Known rows, with every way that one mark hangs from another
(nanib dato (galok girato)): [ 0.39 -3.26  0.27 -4.00  3.43 -3.11  0.30 -2.70 -3.51  4.18  1.63 -2.67
  0.01 -0.57  2.35  1.14  0.31 -2.00 -2.06  2.05  1.74  0.13]
(biveb nanib): [-1.11 -1.04 -0.87 -0.62  1.39  0.48 -0.84  0.92 -0.02  0.68 -1.40  1.36
 -0.48 -0.39 -0.76 -0.39 -0.36 -0.45  3.01  2.10 -0.32 -0.71]
(galok girato): [ 0.23 -1.96 -1.23 -1.32 -0.32 -0.39 -0.77 -1.72 -4.69  1.66 -1.20  0.21
 -0.33  0.24 -0.17 -0.90  0.01 -2.53  0.34  0.65 -1.15  0.05]
(nanib dato galok): [ 0.27 -1.84  1.27 -2.98  3.64 -2.74  0.96 -1.31  0.22  2.73  2.71 -2.90
  0.31 -0.68  2.45  1.72  0.29  0.00 -2.40  1.50  2.67  0.18]
(ponodu (biveb domule)): [ 0.72 -1.78 -2.07 -2.16  0.29  1.82 -0.22  1.53  0.96  0.11 -0.23 -1.33
  0.08 -1.66  0.81  1.71 -0.43 -0.37  1.84 -0.77 -1.77  3.23]
(galok (girato (vites ponodu)) (nanib dato)): [ 3.87 -2.47  0.77 -2.30  2.27 -1.44 -1.92 -1.30 -2.59  3.52 -4.10  0.01
 -4.12 -3.19  0.31 -1.40 -1.36 -0.63 -1.83  3.69 -2.46  1.30]
(ponodu (biveb domule (nanib dato galok))): [ 0.10 -3.62 -1.93 -4.62  3.61  0.43 -0.29  1.48  1.16  2.38  0.35 -1.94
 -0.22 -2.41  1.80  2.49 -0.51 -0.66  2.67  1.69 -0.27  2.84]
(domule (biveb (nanib dato galok))): [-2.07 -4.24  0.51 -0.63  3.74 -0.39 -0.32  0.75 -0.42  3.51  0.72 -4.03
 -0.29 -2.56  1.44  0.29 -4.10  0.89  2.99  4.72  2.07  1.03]
(domule biveb): [-1.22 -2.34  0.26  1.73  0.37  1.05 -0.32  0.88 -0.61  1.07  0.11 -3.36
 -0.05 -1.81  0.52 -0.58 -3.96  1.11  2.18  2.28  0.61  1.55]
(pilu (nanib galok)): [ 0.72  0.79  4.40 -0.52  4.15 -0.76  0.15  1.26 -0.87  1.76 -0.72  1.75
 -0.84  1.22  1.88  1.30  1.90  1.28  2.82  3.48  1.28  0.02]
(voramip (pilu (nanib dato)) (vites ponodu)): [ 1.11 -1.37  0.93  4.15  3.16 -0.41  0.32  2.24  1.99  2.02 -1.48 -3.70
  2.01 -4.76  5.21 -2.14 -3.92  3.51  1.95  3.85 -0.65  5.56]
(voramip (vites (ponodu (biveb domule nanib)))): [-0.18 -1.80 -2.69  1.32  1.22  1.95 -0.26  0.98  1.94  1.88 -3.20 -2.86
  1.94 -3.87  2.05 -0.78 -3.58  1.22  4.23 -0.27 -1.05  5.93]
(vites (ponodu (biveb domule nanib))): [ 0.91 -1.10 -3.69 -1.10  0.72  2.14 -1.04  1.60  1.12  1.92 -3.39 -1.41
  0.52 -3.36 -0.42 -0.24 -2.72  0.04  3.83  0.14 -2.54  4.63]
(ponodu (biveb domule (nanib dato))): [ 0.27 -3.38 -3.23 -3.62  1.89  1.62 -0.90  2.06  1.16  1.08 -0.41 -1.96
 -0.61 -2.30  0.32  1.53 -1.63 -1.13  2.67  1.94 -1.27  3.01]
(girato (vites (ponodu biveb))): [ 2.10 -1.38 -1.81 -0.28 -0.09  2.03 -0.71  0.93  2.80 -0.38 -1.41  0.88
  0.08 -2.10 -1.14 -1.92 -5.29  2.16  0.16 -0.61 -1.96  4.45]
(nanib dato (galok (girato vites))): [ 0.92 -4.35  0.64 -3.55  3.21 -2.56  0.00 -2.18 -2.15  2.66  2.33 -1.33
 -0.35 -0.87  1.77  0.19 -1.75 -0.54 -2.93  2.47  1.40  0.74]
(biveb domule (nanib dato (galok girato))): [-0.70 -5.03 -0.94 -2.88  3.47 -1.72 -0.95 -0.06 -2.49  2.35  1.02 -1.94
 -0.60 -2.43  1.92  1.54 -0.03 -1.33  1.49  4.49  0.09  0.64]
(voramip (pilu domule)): [-0.81 -1.09  1.51 -0.20 -0.31 -0.26  1.34  1.99  0.05  0.67  2.87  0.16
  2.39 -4.13  2.45 -1.40 -0.11  2.51  0.65  0.57  1.19  1.63]
(voramip vites): [-1.02 -0.89  0.23  2.14  0.67  0.29  0.67 -0.35  1.03  0.38 -0.58 -1.68
  1.52 -1.18  2.45 -0.59 -1.46  1.14  1.24 -0.48  0.96  2.26]
(biveb domule): [ 0.08 -1.36 -0.25  1.08 -0.60  0.20 -0.29  1.17  0.37 -1.56  1.02 -0.99
 -0.05 -1.69  0.75  1.11  0.10  0.61  0.19  0.85 -0.96  1.19]
(girato (vites (ponodu (biveb domule nanib)))): [ 1.53 -2.66 -2.31 -0.07  0.36  2.34 -1.20  2.04  2.96 -0.96 -1.59  1.14
 -0.04 -3.21 -1.21 -1.56 -5.48  2.29  1.81  0.80 -2.62  4.76]
(nanib dato): [ 0.66 -1.25 -0.58 -1.64  0.91 -0.93  0.04 -0.39  0.28  0.92  1.34 -2.90
 -0.30 -0.49  0.19  0.26 -1.44 -0.70 -2.48  1.84  1.10  0.56]
(girato (vites ponodu)): [ 1.63 -1.01 -0.68  1.53 -0.48  1.01 -0.73  0.60  2.31 -1.16 -0.79  1.19
  0.07 -1.97 -1.40 -2.46 -5.19  2.70 -0.88  0.26 -1.32  2.95]
(vites (ponodu (biveb (nanib galok)))): [ 0.73 -0.55 -2.57 -2.55  2.50  1.02 -0.25  0.45  0.79  3.89 -3.36 -0.85
  0.77 -2.36  0.20 -0.09 -1.89 -0.06  3.79 -0.44 -1.10  3.70]

Rows
[-1.83 -3.86 -0.75  0.17  1.89  0.84 -1.00  1.41 -0.40  2.15 -0.09 -3.97
 -0.65 -2.36 -0.03 -0.74 -5.27  0.43  2.98  5.01  1.01  1.37]	(domule (biveb (nanib dato)))
[ 2.54 -1.75  1.30 -3.61  2.67 -2.21 -1.36 -1.74 -4.49  4.46 -3.38 -0.94
 -4.21 -1.66  1.32  0.53  2.64 -2.77 -1.13  3.42 -1.31 -1.01]	(galok girato (nanib dato))
[-2.55 -2.80  1.45 -2.28  0.32  1.48  0.50  1.95 -1.64  2.67  1.90 -2.51
  1.06 -3.38 -0.87 -1.26 -4.10  1.22  3.37  4.27  4.40  2.12]	(pilu (domule (biveb (nanib dato))))
[-1.96 -5.25 -0.15 -1.32  3.53 -0.47 -0.77 -0.14 -2.77  4.30  0.09 -4.04
 -0.48 -2.41  1.36 -0.16 -4.15 -0.47  3.18  5.19  1.47  1.10]	(domule (biveb (nanib dato (galok girato))))
[-1.28 -1.77  5.95 -2.41  3.01  0.58  0.60  1.68 -5.58  4.70  0.53 -0.08
  0.43 -1.51  1.31 -0.34 -1.06  1.53  5.82  5.89  4.47  2.32]	(pilu (domule biveb) (nanib (galok girato)))
[ 1.70 -2.15  3.58 -2.30  4.58 -1.48 -0.55  0.21 -2.55  2.34  0.19  0.55
 -1.67  0.61  1.51  0.21 -1.04  0.27  0.39  5.67  1.07  1.00]	(pilu (nanib dato (galok (girato vites))))
[-1.79 -2.41  4.34  3.59  2.05  1.20  1.23  3.83  0.13  1.83  0.99 -2.40
  2.80 -5.38  5.34 -2.16 -3.65  5.01  5.38  4.57  2.59  5.11]	(voramip (pilu (domule biveb) nanib) vites)
[ 1.32 -1.11  1.72  1.11  2.72 -1.00 -0.04  2.63  0.68  0.69  0.73 -0.97
 -0.19 -2.22  3.21 -0.58 -0.78  1.86  0.38  4.58 -0.88  1.40]	(voramip (pilu (nanib dato)))
[ 0.85 -1.55 -3.16 -3.12  2.26  0.85 -0.74 -0.53 -1.63  4.82 -3.99 -0.67
  0.55 -2.20  0.17 -0.56 -1.85 -1.34  3.95 -0.11 -1.67  3.62]	(vites (ponodu (biveb (nanib (galok girato)))))
[ 1.24 -0.09  3.91 -1.93  4.86 -1.59  0.17  0.92 -0.57  2.42  0.34 -0.70
 -1.13  0.81  2.02  1.58  0.79  0.70  0.85  4.90  2.14  0.41]	(pilu (nanib dato galok))
[-1.37 -2.82  0.45 -0.66  2.93 -0.76 -0.54  1.34  0.35  0.60  0.74  0.36
 -0.14 -2.29  1.83  1.92  1.08  0.81  3.23  2.49  0.01  0.17]	(biveb domule (nanib galok))
[-0.45 -1.58 -0.63  0.98  0.55  1.34  1.70  1.86  1.86  2.96 -0.11 -2.82
  4.55 -6.94  4.54 -2.38 -3.55  3.53  3.24 -1.16  0.87  7.36]	(voramip (pilu domule) (vites (ponodu biveb)))
[-0.46 -1.74 -1.34 -4.28  3.56  0.86 -0.05  0.81  0.65  3.14 -1.30  0.68
 -0.14 -0.69  1.10  1.47  0.34 -0.73  4.16 -0.05 -0.22  1.52]	(ponodu (biveb (nanib galok)))
[-0.87 -1.55  6.26 -2.94  3.86  0.09  1.15  2.41 -2.34  4.34  2.39 -2.55
  0.33 -2.04  1.57  0.38 -2.25  2.51  3.57  6.89  6.13  2.79]	(pilu (domule biveb) (nanib dato galok))
[-1.25 -2.58 -0.11 -2.53  3.35 -1.22 -0.68 -0.90 -3.06  3.24 -1.09  1.39
 -0.23 -0.37  1.00  0.22  1.14 -1.43  3.41  2.16  0.22 -0.96]	(biveb (nanib (galok girato)))
[-2.19 -3.04  1.34  0.65  0.54  0.64  0.75  2.98 -0.37  1.68  2.25 -1.19
  2.03 -5.48  2.44 -1.88 -2.94  2.98  3.50  3.03  1.49  2.33]	(voramip (pilu (domule (biveb nanib))))
[ 1.72 -0.56 -3.08 -0.76 -0.10  1.83 -0.46  1.00  1.09  1.39 -2.52 -2.29
  0.95 -3.15 -0.07  0.05 -2.40  0.30  1.91 -1.13 -2.34  5.04]	(vites (ponodu (biveb domule)))
[-1.06 -0.19  5.22 -0.47  0.96  2.28  0.42  3.51 -2.54  2.13  0.33 -0.27
  0.21 -1.44 -0.45 -0.97 -2.47  2.55  5.47  5.68  3.98  2.64]	(pilu (domule biveb) nanib)
[ 0.81 -1.41 -2.66 -1.77  2.08  1.22 -0.53  1.04  1.06  2.82 -2.72 -1.44
  0.70 -3.40  0.70  0.58 -1.79  0.38  3.89 -0.02 -1.74  4.37]	(vites (ponodu (biveb domule (nanib galok))))
[-0.21 -2.50 -2.69  2.52  2.17  0.98  0.25  1.69  2.84  2.65 -2.51 -2.71
  2.98 -5.95  4.79 -1.98 -3.87  2.62  4.04 -0.24 -2.11  6.08]	(voramip pilu (vites (ponodu (biveb nanib))))
[ 2.58 -1.96  2.20 -1.74  1.90 -0.95 -1.85 -0.89 -3.09  1.83 -3.65  3.13
 -4.54 -1.61  0.48 -0.83  1.06 -0.43 -0.14  2.44 -2.73 -0.67]	(galok (girato vites) nanib)
[-1.27 -4.04 -0.46 -1.52  2.72 -0.93 -1.05  0.23 -2.68  1.62 -0.08  0.46
 -0.37 -2.16  1.73  1.30  1.14 -0.78  3.55  2.88 -0.72  0.19]	(biveb domule (nanib (galok girato)))
[ 1.20 -1.82 -4.01 -2.01  1.14  1.68 -1.02  1.36  1.23  2.28 -2.58 -2.91
  0.38 -3.62 -0.45 -0.09 -3.41 -0.31  2.56  1.12 -1.95  4.93]	(vites (ponodu (biveb domule (nanib dato))))
[-0.99 -0.98  4.04  2.50  1.92  0.51  1.43  3.23  0.43  1.19  0.99 -0.13
  2.91 -4.21  5.02 -1.83 -1.26  4.23  3.97  3.13  2.23  4.13]	(voramip (pilu domule nanib) vites)
[ 0.85 -2.69  0.57 -1.36  2.12 -1.50 -0.26 -1.98 -2.34  2.34 -0.27  0.86
  0.41 -1.26  1.30 -0.78 -1.58  0.40 -0.15  0.37 -0.18  1.47]	(nanib (galok (girato (vites ponodu))))
[-0.04 -1.48 -1.14  4.71  0.99 -0.26  0.68  0.78  2.49  1.35 -1.13 -3.21
  3.28 -5.57  5.05 -2.43 -3.36  3.42  1.38 -0.34 -1.35  4.97]	(voramip pilu (vites ponodu))
[-0.33 -3.08 -0.55 -1.65  3.06 -0.67 -1.07 -0.59 -1.89  2.81 -1.77  1.90
 -0.16 -1.52  0.21 -1.17 -1.70 -0.05  2.92  2.24 -0.52  0.82]	(biveb (nanib (galok (girato (vites ponodu)))))
[-0.93 -1.22  0.62  2.84  0.06  0.36  1.66  1.41  1.35  2.22  0.54 -2.58
  4.60 -6.77  4.34 -3.02 -3.12  4.08  2.22 -0.18  1.53  5.82]	(voramip (pilu domule) (vites ponodu))
[-1.76 -2.70  0.81  3.88  0.25  1.08  1.43  1.99  1.03  2.78  0.59 -4.67
  4.60 -7.94  4.69 -3.26 -5.76  4.93  3.58  1.20  1.85  6.85]	(voramip (pilu (domule biveb)) (vites ponodu))
[ 0.71 -0.58  1.16  5.11  2.56  0.13  0.24  2.39  1.75  1.60 -2.56 -1.78
  2.11 -4.52  5.14 -2.36 -3.02  3.93  3.54  2.60 -1.35  5.23]	(voramip (pilu nanib) (vites ponodu))
[-1.38 -0.56  6.69 -1.61  3.16  0.83  1.10  2.69 -2.60  3.59  1.32 -0.18
  0.61 -1.66  1.46  0.24 -1.15  3.15  5.56  5.41  5.23  2.30]	(pilu (domule biveb) (nanib galok))
[ 0.30 -3.04  1.23 -1.86  2.32 -1.68 -0.09 -1.84 -2.48  1.79  0.91  1.57
 -0.12 -0.38  1.55 -0.06 -0.40  0.13 -0.40  0.58  0.29  0.24]	(nanib (galok (girato vites)))
[-0.01 -3.56 -1.78 -4.57  3.19  1.00 -0.68  0.27 -0.65  2.79 -1.39  1.85
 -0.44 -0.83  0.63  0.29 -1.46 -0.86  3.72  0.62 -1.11  2.04]	(ponodu (biveb (nanib (galok (girato vites)))))
